Known rows, with every way that one mark hangs from another:
finut[kotiv]: [ 0.27  0.11 -0.12 -0.07 -0.10  0.03  0.17  0.10  0.05 -0.20 -0.05 -0.04
 -0.06 -0.21 -0.01  0.10 -0.17  0.28  0.15 -0.11 -0.11  0.08 -0.08 -0.05]
bimolof[merup[fovoz metip zozet[finut]]]: [ 0.16  0.14 -0.01  0.05 -0.13  0.12  0.19 -0.19  0.19 -0.22  0.06  0.00
 -0.25 -0.23  0.09 -0.02 -0.53  0.11  0.04 -0.22 -0.04 -0.12 -0.13 -0.03]
bimolof[merup[dukomur metip sotig zozet]]: [ 0.27  0.06  0.04  0.20 -0.06  0.08  0.20  0.06  0.20 -0.27  0.06 -0.09
 -0.29 -0.12  0.03 -0.30 -0.47  0.33 -0.09 -0.31 -0.22  0.01  0.00  0.09]
merup[fovoz[bodak] vofo zozet]: [ 0.05  0.08 -0.05  0.06 -0.02  0.05  0.01  0.09  0.13 -0.08  0.15 -0.09
 -0.12 -0.36  0.08  0.01 -0.32  0.02  0.20 -0.02 -0.17 -0.11  0.05  0.18]
merup[bimolof sotig vofo zozet]: [ 0.28  0.20  0.15  0.13  0.08  0.07  0.19  0.23  0.13 -0.26  0.03 -0.07
 -0.21 -0.27  0.07 -0.16 -0.32  0.17  0.01 -0.24 -0.35  0.03  0.03  0.08]
bimolof[merup[dukomur sotig zozet]]: [ 0.22  0.12  0.05  0.14  0.00  0.04  0.24  0.11  0.14 -0.34  0.14 -0.03
 -0.27 -0.10  0.10 -0.27 -0.34  0.33 -0.07 -0.26 -0.24  0.03 -0.05  0.06]
finut[zozet]: [ 0.15  0.14 -0.11 -0.08 -0.11 -0.01  0.09  0.14  0.01 -0.05 -0.04  0.02
 -0.08 -0.26  0.14  0.07 -0.14  0.23  0.18 -0.17 -0.02  0.04 -0.08 -0.13]
bimolof[merup[dukomur fovoz sotig zozet]]: [ 0.16  0.09  0.02  0.21  0.00  0.04  0.23  0.06  0.20 -0.37  0.19 -0.09
 -0.36 -0.20  0.18 -0.21 -0.45  0.24 -0.03 -0.20 -0.24 -0.04 -0.06  0.13]
merup[metip sotig]: [ 0.29 -0.03  0.06  0.15 -0.06 -0.01  0.12  0.08  0.09 -0.14 -0.08 -0.09
 -0.17 -0.30  0.02 -0.09 -0.37  0.27  0.00 -0.26 -0.15 -0.03  0.15  0.05]
metu[tubi]: [ 0.13  0.13  0.06 -0.02 -0.02  0.08  0.07  0.13  0.15 -0.11 -0.05  0.12
 -0.03 -0.19 -0.05 -0.01 -0.27  0.24  0.05 -0.17 -0.01 -0.09  0.09 -0.06]
metu[merup[bimolof sotig vofo zozet]]: [ 0.38  0.32  0.14  0.13  0.06  0.02  0.14  0.27  0.26 -0.31  0.12 -0.09
 -0.22 -0.22  0.12 -0.22 -0.29  0.13  0.01 -0.28 -0.43  0.10  0.02  0.05]
merup[vofo]: [ 0.18  0.08  0.07  0.00  0.02  0.03  0.17  0.17  0.07 -0.12 -0.01  0.00
 -0.14 -0.20  0.00  0.07 -0.19  0.15  0.02 -0.03 -0.14  0.08 -0.01 -0.04]
metu[merup[dukomur metip zozet] tubi]: [ 0.31  0.23  0.00  0.01 -0.06  0.09 -0.05  0.13  0.43 -0.14  0.06  0.00
 -0.17 -0.11 -0.01 -0.29 -0.43  0.20  0.00 -0.36 -0.14  0.05  0.10  0.01]
metu[merup[sotig]]: [ 0.35  0.15  0.08  0.08 -0.03 -0.09  0.08  0.19  0.18 -0.26  0.08 -0.05
 -0.16 -0.24  0.14 -0.08 -0.22  0.23  0.02 -0.22 -0.25  0.05  0.08 -0.01]
finut[kotiv zozet]: [ 0.25  0.23 -0.23 -0.15 -0.16  0.01  0.17  0.14  0.04 -0.13 -0.10 -0.07
 -0.01 -0.26  0.10  0.15 -0.15  0.26  0.26 -0.19 -0.07  0.14 -0.15 -0.13]
metu[merup[metip sotig vofo] tubi]: [ 0.38  0.28  0.17  0.15  0.01  0.01  0.12  0.22  0.41 -0.16 -0.06 -0.06
 -0.07 -0.26 -0.03 -0.10 -0.50  0.10 -0.07 -0.32 -0.23  0.11  0.22  0.00]
metu[merup[dukomur sotig vofo] tubi]: [ 0.39  0.35  0.15  0.13  0.14 -0.07  0.22  0.33  0.39 -0.22  0.05 -0.05
 -0.16 -0.19  0.10 -0.17 -0.34  0.16 -0.14 -0.26 -0.38  0.22  0.16  0.01]
metu[merup tubi]: [ 0.25  0.25  0.06 -0.03 -0.03  0.04  0.01  0.18  0.28 -0.17  0.03  0.10
 -0.04 -0.16  0.00 -0.04 -0.24  0.20  0.05 -0.20 -0.08 -0.01  0.07 -0.10]
kotiv[finut]: [ 0.11  0.07  0.10 -0.09  0.07 -0.04  0.14  0.11  0.09 -0.20 -0.01  0.09
 -0.02 -0.24  0.09  0.05 -0.02  0.19  0.05 -0.18 -0.19 -0.04 -0.04  0.03]
metu[merup[vofo] tubi]: [ 0.26  0.32  0.11 -0.01  0.04  0.05  0.10  0.24  0.33 -0.15  0.01  0.08
 -0.05 -0.16 -0.02  0.01 -0.27  0.09  0.01 -0.15 -0.16  0.10  0.05 -0.10]
merup[dukomur]: [ 0.24  0.02 -0.04  0.03  0.02 -0.02  0.12  0.17  0.05 -0.12  0.05 -0.02
 -0.22 -0.16  0.07 -0.09 -0.14  0.31 -0.04 -0.08 -0.18  0.06 -0.02  0.01]
fovoz[bodak]: [ 0.15 -0.01 -0.10  0.05 -0.06 -0.04 -0.02  0.12 -0.05 -0.03  0.04 -0.02
 -0.02 -0.29  0.03  0.00 -0.10  0.28  0.11 -0.02 -0.13 -0.14  0.05  0.08]
merup[bimolof fovoz metip sotig zozet]: [ 0.24  0.03  0.05  0.27 -0.04  0.10  0.03  0.06  0.19 -0.24  0.03 -0.14
 -0.31 -0.40  0.09 -0.21 -0.54  0.21  0.06 -0.30 -0.23 -0.17  0.09  0.19]
zozet[finut]: [ 0.24  0.15  0.02 -0.09 -0.02 -0.05  0.20  0.00  0.03 -0.13 -0.02  0.07
 -0.12 -0.25  0.13  0.06 -0.16  0.19  0.03 -0.15 -0.13  0.00 -0.04 -0.12]
bimolof[merup[fovoz[bodak] zozet]]: [ 0.02  0.04 -0.11  0.12 -0.12  0.10  0.01 -0.03  0.07 -0.19  0.19 -0.01
 -0.12 -0.26  0.06 -0.06 -0.33  0.19  0.15 -0.03 -0.08 -0.26 -0.09  0.13]
bimolof[merup]: [ 0.15  0.06  0.02  0.07 -0.07  0.10  0.18  0.04  0.01 -0.22  0.04  0.06
 -0.14 -0.10 -0.03  0.00 -0.20  0.31  0.00 -0.04 -0.05 -0.07 -0.14 -0.09]
kotiv[finut[zozet]]: [ 0.09  0.21 -0.02 -0.16 -0.01 -0.08  0.15  0.16  0.07 -0.13 -0.06  0.06
  0.03 -0.29  0.20  0.11  0.00  0.16  0.16 -0.27 -0.15  0.04 -0.12 -0.05]
bodak[fovoz]: [ 0.22  0.08  0.09  0.05 -0.07  0.03  0.02  0.03  0.00 -0.21  0.09 -0.06
 -0.04 -0.22  0.11 -0.04 -0.16  0.17  0.12 -0.02 -0.03  0.03 -0.08 -0.12]

Rows:
[ 0.31  0.12  0.01  0.13  0.03  0.13  0.12  0.20  0.19 -0.11  0.00 -0.10
 -0.29 -0.18 -0.02 -0.26 -0.36  0.23 -0.08 -0.18 -0.32  0.09 -0.04  0.09] | merup[bimolof dukomur metip vofo zozet]
[ 0.24  0.05  0.00  0.08 -0.10  0.17 -0.01  0.06  0.10 -0.13 -0.03 -0.02
 -0.20 -0.21 -0.05 -0.19 -0.34  0.28  0.06 -0.25 -0.13 -0.12 -0.02  0.05] | merup[bimolof metip zozet]
[ 0.04  0.08  0.01  0.06 -0.10  0.17  0.12 -0.04  0.13 -0.29  0.15  0.02
 -0.25 -0.17  0.06 -0.03 -0.39  0.17  0.11 -0.08 -0.02 -0.14 -0.15  0.01] | bimolof[merup[fovoz zozet]]
[ 0.30  0.29  0.07  0.03 -0.01 -0.11  0.14 -0.01  0.32 -0.33  0.18 -0.06
 -0.25 -0.36  0.32 -0.07 -0.40  0.02  0.11 -0.35 -0.27  0.02  0.04  0.02] | metu[merup[fovoz sotig zozet[finut]]]
[ 0.34  0.29  0.11  0.01  0.11 -0.09  0.36  0.13  0.21 -0.23  0.09 -0.06
 -0.27 -0.24  0.24 -0.15 -0.33  0.08 -0.07 -0.33 -0.40  0.21  0.06  0.04] | merup[dukomur sotig vofo zozet[finut]]
[ 0.25 -0.03 -0.01  0.20 -0.01  0.01  0.08  0.06  0.26 -0.21  0.07 -0.18
 -0.37 -0.33  0.14 -0.24 -0.55  0.20  0.01 -0.31 -0.22 -0.02  0.13  0.20] | merup[dukomur fovoz metip sotig zozet]
[ 0.16  0.07 -0.05  0.25  0.01 -0.01 -0.02  0.12  0.06 -0.20  0.14 -0.13
 -0.17 -0.46  0.17 -0.18 -0.36  0.21  0.13 -0.17 -0.31 -0.26  0.11  0.28] | merup[bimolof fovoz[bodak] sotig zozet]
[ 0.22  0.04 -0.02  0.25  0.02  0.09  0.25  0.08  0.20 -0.17  0.01 -0.12
 -0.34 -0.18 -0.02 -0.04 -0.46  0.19 -0.16  0.03 -0.20  0.06 -0.12  0.05] | bimolof[merup[dukomur fovoz metip vofo]]
[ 0.16  0.02  0.05  0.23 -0.12  0.12  0.14 -0.06  0.22 -0.30  0.06 -0.11
 -0.28 -0.27  0.06 -0.15 -0.61  0.19  0.04 -0.27 -0.09 -0.14  0.00  0.12] | bimolof[merup[fovoz metip sotig zozet]]
[ 0.32  0.29  0.09  0.25  0.07  0.01  0.05  0.22  0.32 -0.30  0.06 -0.02
 -0.17 -0.36  0.13 -0.12 -0.41  0.20 -0.02 -0.25 -0.29 -0.11  0.13  0.07] | metu[merup[bimolof fovoz sotig] tubi]
[ 0.31  0.16  0.12  0.20  0.11  0.01  0.23  0.27  0.06 -0.22 -0.04 -0.07
 -0.20 -0.29  0.05 -0.08 -0.25  0.23 -0.08 -0.14 -0.38  0.05  0.05  0.05] | merup[bimolof sotig vofo]
[ 0.17  0.10  0.00  0.18  0.07  0.05  0.30  0.12  0.15 -0.24  0.09 -0.07
 -0.32 -0.17  0.06 -0.01 -0.33  0.18 -0.13  0.08 -0.23  0.08 -0.16  0.02] | bimolof[merup[dukomur fovoz vofo]]
[ 0.35 -0.04  0.01  0.20  0.00 -0.06  0.14  0.15  0.13 -0.13 -0.03 -0.13
 -0.26 -0.26  0.05 -0.20 -0.36  0.34 -0.10 -0.25 -0.25  0.06  0.14  0.09] | merup[dukomur metip sotig]
[ 0.37  0.08  0.00  0.20  0.07  0.06  0.17  0.24  0.11 -0.07 -0.07 -0.11
 -0.26 -0.20 -0.04 -0.16 -0.27  0.29 -0.17 -0.08 -0.35  0.10 -0.03  0.06] | merup[bimolof dukomur metip vofo]
[ 0.26 -0.05 -0.20  0.33  0.00 -0.01 -0.04  0.13  0.06 -0.01  0.02 -0.18
 -0.23 -0.40  0.05 -0.18 -0.31  0.34 -0.04 -0.01 -0.32 -0.17  0.03  0.24] | merup[bimolof dukomur fovoz[bodak] metip]
[ 0.22  0.09 -0.13  0.27  0.13 -0.04  0.09  0.25  0.04 -0.07  0.10 -0.15
 -0.21 -0.38  0.11 -0.09 -0.21  0.21 -0.07  0.10 -0.43 -0.05 -0.02  0.21] | merup[bimolof dukomur fovoz[bodak] vofo]
[ 0.23  0.16  0.15  0.18  0.04  0.03  0.34  0.15  0.09 -0.29  0.01 -0.03
 -0.16 -0.17  0.02 -0.02 -0.31  0.22 -0.09 -0.11 -0.24  0.07 -0.05 -0.02] | bimolof[merup[sotig vofo]]
[ 0.11 -0.07 -0.13  0.26 -0.15  0.07  0.01 -0.05  0.05 -0.08  0.03 -0.09
 -0.12 -0.31 -0.03  0.00 -0.39  0.27  0.04  0.02 -0.08 -0.26 -0.04  0.13] | bimolof[merup[fovoz[bodak] metip]]
[ 0.25  0.13  0.08  0.12  0.01  0.06  0.10  0.16  0.08 -0.27  0.06 -0.03
 -0.21 -0.27  0.10 -0.22 -0.29  0.28  0.06 -0.30 -0.27 -0.09  0.04  0.09] | merup[bimolof sotig zozet]
[ 0.40  0.14  0.03  0.13 -0.04 -0.05  0.03  0.16  0.34 -0.24  0.11 -0.16
 -0.27 -0.19  0.12 -0.34 -0.40  0.23 -0.02 -0.39 -0.30  0.12  0.12  0.10] | metu[merup[dukomur metip sotig zozet]]
[ 0.19  0.05  0.00  0.11  0.10 -0.01  0.20  0.18  0.16 -0.15  0.08 -0.09
 -0.31 -0.26  0.12  0.01 -0.28  0.12 -0.04  0.04 -0.24  0.12 -0.02  0.06] | merup[dukomur fovoz vofo]
[ 0.31  0.31  0.06  0.07  0.01  0.08  0.00  0.23  0.23 -0.20  0.00  0.10
 -0.08 -0.18 -0.01 -0.11 -0.21  0.27 -0.01 -0.18 -0.20 -0.07  0.02 -0.07] | metu[merup[bimolof] tubi]
[ 0.33  0.22  0.15  0.02  0.00 -0.01  0.27  0.02  0.23 -0.15 -0.04 -0.07
 -0.19 -0.30  0.11 -0.09 -0.49  0.04 -0.01 -0.38 -0.25  0.10  0.11  0.02] | merup[metip sotig vofo zozet[finut]]
[ 0.38  0.16  0.08  0.23  0.17 -0.04  0.29  0.32  0.09 -0.21  0.01 -0.10
 -0.28 -0.26  0.11 -0.19 -0.23  0.29 -0.19 -0.13 -0.49  0.13  0.03  0.08] | merup[bimolof dukomur sotig vofo]
[ 0.15  0.04  0.06  0.24 -0.03  0.03  0.23  0.04  0.10 -0.34  0.08 -0.05
 -0.24 -0.28  0.11 -0.01 -0.40  0.25 -0.02 -0.10 -0.15 -0.11 -0.04  0.04] | bimolof[merup[fovoz sotig]]
[ 0.32  0.13  0.05  0.32  0.20 -0.04  0.27  0.28  0.15 -0.25  0.05 -0.16
 -0.37 -0.36  0.17 -0.13 -0.34  0.21 -0.16 -0.07 -0.47  0.08  0.04  0.17] | merup[bimolof dukomur fovoz sotig vofo]
[ 0.18  0.17  0.05  0.03  0.01  0.12  0.27  0.13  0.16 -0.25  0.12 -0.01
 -0.26 -0.02  0.02 -0.16 -0.29  0.20 -0.07 -0.08 -0.22  0.13 -0.17 -0.02] | bimolof[merup[dukomur vofo zozet]]
[ 0.25  0.25  0.02 -0.05 -0.01  0.06  0.15  0.03  0.05 -0.20  0.04  0.08
 -0.18 -0.24  0.13 -0.10 -0.22  0.20  0.06 -0.24 -0.22 -0.07 -0.10 -0.06] | merup[bimolof zozet[finut]]
[ 0.20  0.26  0.00  0.02  0.00  0.05 -0.02  0.15  0.43 -0.25  0.19  0.01
 -0.23 -0.20  0.13 -0.19 -0.41  0.12  0.07 -0.25 -0.15  0.00  0.06  0.05] | metu[merup[dukomur fovoz zozet] tubi]
[ 0.07 -0.02 -0.12  0.18 -0.18  0.13 -0.04 -0.08  0.12 -0.12  0.11 -0.09
 -0.14 -0.28 -0.02 -0.10 -0.47  0.20  0.13 -0.08 -0.05 -0.28 -0.04  0.16] | bimolof[merup[fovoz[bodak] metip zozet]]
[ 0.20  0.29  0.07 -0.10 -0.08  0.10 -0.03  0.14  0.35 -0.20  0.10  0.11
 -0.07 -0.13  0.01 -0.13 -0.31  0.13  0.14 -0.31 -0.05 -0.03  0.06 -0.06] | metu[merup[zozet] tubi]
[ 0.37  0.30 -0.01  0.13  0.08  0.02  0.05  0.28  0.26 -0.20  0.04  0.05
 -0.16 -0.15  0.04 -0.23 -0.20  0.33 -0.12 -0.20 -0.30  0.03  0.01 -0.03] | metu[merup[bimolof dukomur] tubi]
[ 0.20  0.17  0.12  0.21  0.09  0.08  0.18  0.17  0.19 -0.29  0.09 -0.12
 -0.30 -0.37  0.14 -0.11 -0.45  0.10  0.04 -0.20 -0.34 -0.03  0.03  0.15] | merup[bimolof fovoz sotig vofo zozet]
[ 0.19  0.07 -0.06  0.14  0.04  0.08  0.06  0.14  0.13 -0.23  0.15 -0.06
 -0.36 -0.26  0.14 -0.21 -0.30  0.25  0.02 -0.11 -0.26 -0.08 -0.07  0.13] | merup[bimolof dukomur fovoz zozet]
[ 0.25  0.27  0.02  0.15  0.02  0.06 -0.01  0.18  0.28 -0.23  0.05  0.04
 -0.15 -0.29  0.06 -0.07 -0.34  0.18  0.02 -0.13 -0.18 -0.14  0.01 -0.01] | metu[merup[bimolof fovoz] tubi]
[ 0.28  0.09  0.13  0.24 -0.03  0.06  0.29  0.10  0.14 -0.21 -0.06 -0.09
 -0.18 -0.19 -0.06 -0.06 -0.45  0.23 -0.13 -0.17 -0.22  0.05  0.00  0.00] | bimolof[merup[metip sotig vofo]]
[ 0.26  0.29  0.05  0.09  0.12  0.00  0.13  0.25  0.42 -0.18  0.10 -0.03
 -0.22 -0.22  0.09 -0.04 -0.37  0.06 -0.07 -0.09 -0.25  0.14  0.05  0.01] | metu[merup[dukomur fovoz vofo] tubi]
